Each row comes from the steps of one walk. Every step used is in the known rows, and no mark comes twice. Write the walk behind each row, first mark first.
(in the rows, 128 means zero)
Known rows
g p: [179 167 140 151  86 141 113 106 120 146 140 121 124 101 120 114 152 161
 149 123 133 152 148 118 101  69  83  95 126 148 175]
p g: [151 132 134 163 109 140 105 113 108 102 142 113 138 106  99 115 175 155
 139  94 125 170 161 147 156 119 101  95 110 151 160]
u g p m: [178 175 105 142  99 161 134 114 147 173 172 112 123 104 136 140 121 186
 175 117 104 136 128 109  95  56 108  94 150 143 134]
c u g: [142 156 120 192 121 159 145  91 121 111 136 105 107  99 138 105 141 141
 123  77  84 129 127 126  90 131  85  98 157 149 145]
u c: [142 139 143 162 125 167 150 118 108 113 156 127 106  91 127  97 136 129
 133  98 107 138 180 164 115 131  95 113 113 149 153]
s m: [156 139 147 182 110 145 125  82  88  95 144 137 125 140 130 133 180 134
 110  90 135 144 145 162 131 106 133 104 126 129 170]
s m t: [143 123 135 196 140 135 131  76  85  86 135 143 133 177 124 136 151 146
 101  98 142 162 116 162 134  99 160 129 129 125 168]
g u c: [123 118 107 156 134 174 163 134 100 145 144 135 117  80 134 129 116 149
 150 101  85 125 171 153 116 140 112 105 105 174 149]
s m p: [149 129 175 195 112 149 137  83  92  70 136 135 130 150 148 134 172 144
  89 111 133 144 141 190 163 105 141 105 129 111 152]
r s m t: [107 134 124 174 139 125 117  81  73  76 151 141 138 187 141 145 170 152
 126  99 155 183 121 153 109  89 175 143 141 111 165]
r s m t p: [100 117 131 163 137 145 135  84  67  65 129 131 108 195 148 149 177 179
 150 125 166 163 116 155 108  89 170 150 154  95 151]
a c u g p: [120 163 141 183 117 142 150 105 142 139 127  99  86  96 131 100 141 129
 148  96  93 184 134  90  49 122  67  93 161 129 149]
a c u: [103 155 159 193 123 143 156  85 123 102 113 106  69  91 121  87 142  92
 130  92 117 186 162 138  68 150  74 114 160 117 154]
r s m p g: [101 114 159 170 112 134 107 109  78  46 151 126 153 162 146 144 211 161
 120 113 140 199 155 178 176 114 167 112 118  96 139]
a c u g p m: [113 169 123 166 111 154 162 105 161 157 144  94  73  91 134 113 109 139
 167 114  94 187 139  97  48 107  88 106 177 112 120]
m t f: [135 133 124 185 136 144 143 107 119 117 102 128 134 139 104 144 121 160
 117 109 159 143 113 155 108 112 129 120 136 168 152]
a c u g p m t: [ 99 152 109 178 140 147 164 101 154 148 135  98  79 125 125 118  78 152
 157 119  99 205 110 100  53 105 115 130 180 109 119]
c u g p t: [133 154  97 198  98 137 174 109 130 161 148  84 123 100 120 113 136 179
 140 115 122 156 116 117  86  97 110 103 168 151 147]
s m p g u c a: [ 41  55 142 196 153 183 159 150  78  91 146 124 127 124 131 139 144 146
 103 124  85 195 190 182 196 190 168 117  88 130 105]
u g p m t: [164 157  92 155 128 151 137 110 141 161 161 114 129 139 129 144  93 200
 163 123 113 154  99 111  99  52 135 117 150 140 131]
r s: [134 170 129 143 112 137 113 100  96 106 154 119 124 115 139 121 174 143
 162  99 140 153 155 138  86  87 110 116 141 132 162]
r s m p t: [ 93 130 144 195 115 128 169  94  78  78 163 114 149 167 151 151 188 164
 121 128 175 174 137 201 145  86 190 131 153  94 138]
u c a: [ 94 135 149 174 142 182 154 125 103 119 156 112  89  88 123  88 126 109
 132 109 106 162 197 154 105 150  93 133 117 146 135]
p m: [158 169 120 147 105 164 142  94 125 135 155 115 105 100 124 128 124 151
 152 110 124 136 155 156 113  83 113 115 143 134 139]
r s m t p g u: [ 65  66  85 156 145 146 128 118  53  84 117 128 136 181 131 181 177 214
 169 125 142 185 117 144 153 122 195 133 126 120 135]
p t: [144 149 117 187 111 137 169 100 107 133 151 100 135 111 108 121 153 159
 137 109 158 145 143 172 124  89 126 116 148 151 158]
s r: [140 160 137 163  98 168 130  79  88 101 110 116 121 106 127 120 174 138
 112 112 124 118 128 144 114 111  93  93 133 132 156]
p g u c a: [ 61  84 106 163 150 183 145 163  93 137 149 108 118  75 107 116 125 142
 149 112  80 185 197 141 149 182 117 114  91 173 122]
c u g p t m s: [111 141  86 204  92 126 213 151 149 149 173  95 100  85  85 124 150 196
 152 113 189 167  75  95  73  90 141  94 184 138 149]
r s m p g u: [ 82  90 122 164 122 139 119 125  67  79 142 132 164 149 149 175 194 181
 137 114 121 188 146 166 176 126 184 101 112 117 133]
m s r: [134 161 141 151 107 166 139  91 107  98 123 117 114  93 110 125 190 142
 132 108 145 122 102 137 100  99 134  84 143 126 169]

Which walk is each row?
[ 97 153 120 204 119 129 192 108 139 156 139  79  99 101 115 107 141 148
 150 114 123 195 127 116  61 116  99 107 178 130 138]
a c u g p t
[154 158 108 146 110 146 129 106 131 154 149 116 115 131 114 131  90 181
 161 143 139 171 122 125 104  50 130 131 143 129 146]
g p m t
[ 77 112 113 169 149 188 168 141  93 151 145 116  95  78 131 116 106 129
 146 111  84 148 187 144 107 161 108 121 109 169 130]
g u c a
[120 148 125 170  92 158 167 122 108  90 136 129  98  91  90 134 186 156
 125 111 195 129  88 125 101 102 125  84 148 119 163]
t m s r
[118 152 123 123 100 200 173  93 119 105 114 103  71  95 118 139 165 178
 172 146 153 102 102 148 101  86 145 100 173  93 126]
t p m s r
[133 101 168 195 111 142 119 102  91  56 138 126 147 153 124 135 192 157
  92 109 129 178 152 187 203 126 152  97 110 110 143]
s m p g
[106 108 148 222 113 143 198 106 105 100 121 120 153 152 121 167 167 169
  83 134 182 144 125 218 159 117 182 113 147 135 128]
s m p t f
[170 175 120 130  81 155 125 108 136 164 156 113 111  96 121 128 119 169
 167 138 131 152 153 124 101  55 102 106 140 133 145]
g p m
[111  86 111 189 104 144 159 160  95 104 132 126 137 107 103 157 143 200
 128 120 151 164 132 150 192 132 123  91 106 147 124]
t m p g u
[131 103 142 184 136 155 148  76  77  73 112 133 102 182 131 141 158 175
 124 122 154 141 112 165 137 100 154 134 143 109 152]
s m t p
[185 165 125 161 104 146 120 113 126 153 155 115 134 108 135 125 154 178
 153 101 107 136 122 101  98  71  85  83 131 160 164]
u g p
[127  98 126 169 134 152 125 108  96  81 107 106 113 152 100 122 152 195
 153 127 143 165 128 152 162 116 125 126 126 131 139]
m t p g
[115  77 134 183 136 148 127  97  78  61 114 123 122 183 106 141 177 188
 127 120 151 177 125 163 178 122 163 128 124 111 143]
s m t p g
[162 154 101 182 106 133 162 117 125 171 167  95 149 116 119 132 152 194
 159 117 136 145 115 125 106  65 117  95 151 162 152]
u g p t
[ 96 137 100 188  94 147 211 126 106 108 148 105 115  99  76 140 183 172
 126 125 223 136  80 149 111  95 159  96 164 122 153]
p t m s r
[151 151 123 138 102 184 158  95 117 123 132 107  77 106 132 131 127 179
 180 135 135 115 149 158 117  82 107 120 160 115 121]
t p m
[142 152 125 127 112 177 170 106 138 121 143 108  68  95 115 132 145 182
 195 127 154 119 123 151 103  75 144 109 169 111 135]
t p m s
[123  93 100 148 112 165 139 129  87 122 105 109 117 100 111 148 161 204
 176 120 114 137 145 140 161 131 113  92 117 160 136]
t p g u
[125 170 117 133 102 181 155  92 126 115 139 111 102  86 113 137 159 151
 149 119 140 123 107 145  97  87 152  91 157 109 140]
p m s r
[149 142  85 199  91 125 189 147 124 163 178 107 137 116 100 143 147 211
 150 119 184 148 102 111 107  66 112  99 152 154 144]
u g p t m
[ 92 124 117 176 142 129 130 102  89  87 123 144 145 182 128 174 167 159
 116 106 176 172 113 158  94 108 183 137 145 133 154]
r s m t f
[156 165 118 179  99 151 129 107 131 142 137 103 108  92 135 105 138 162
 138 102  91 146 123  93  77 102  76  89 152 148 155]
c u g p
[101  77 129 168 133 175 157 153  99 105 135 122 140  93 126 131 128 170
 134 120  81 160 176 183 190 163 129 100  87 156 120]
m p g u c
[152 170 120 137 114 159 150 108 145 132 170 117 100  86 107 129 141 156
 173 101 144 141 128 148  98  75 153 103 154 128 153]
p m s
[145 136 155 198  96 145 165 126 109  84 143 129 108 117 122 123 142 165
 109 120 176 142 131 163 150 100  95 107 133 125 138]
t m p
[171 176 106 128 109 156 146 129 164 168 185 109 114  91 116 141 139 190
 191 108 122 140  99 101  83  48 145  82 158 140 147]
u g p m s
[ 99  73 106 143 130 188 162 152  91 119 122 115 105  86 118 132 143 189
 176 124  94 142 176 156 159 164 115 105 101 157 125]
t p g u c
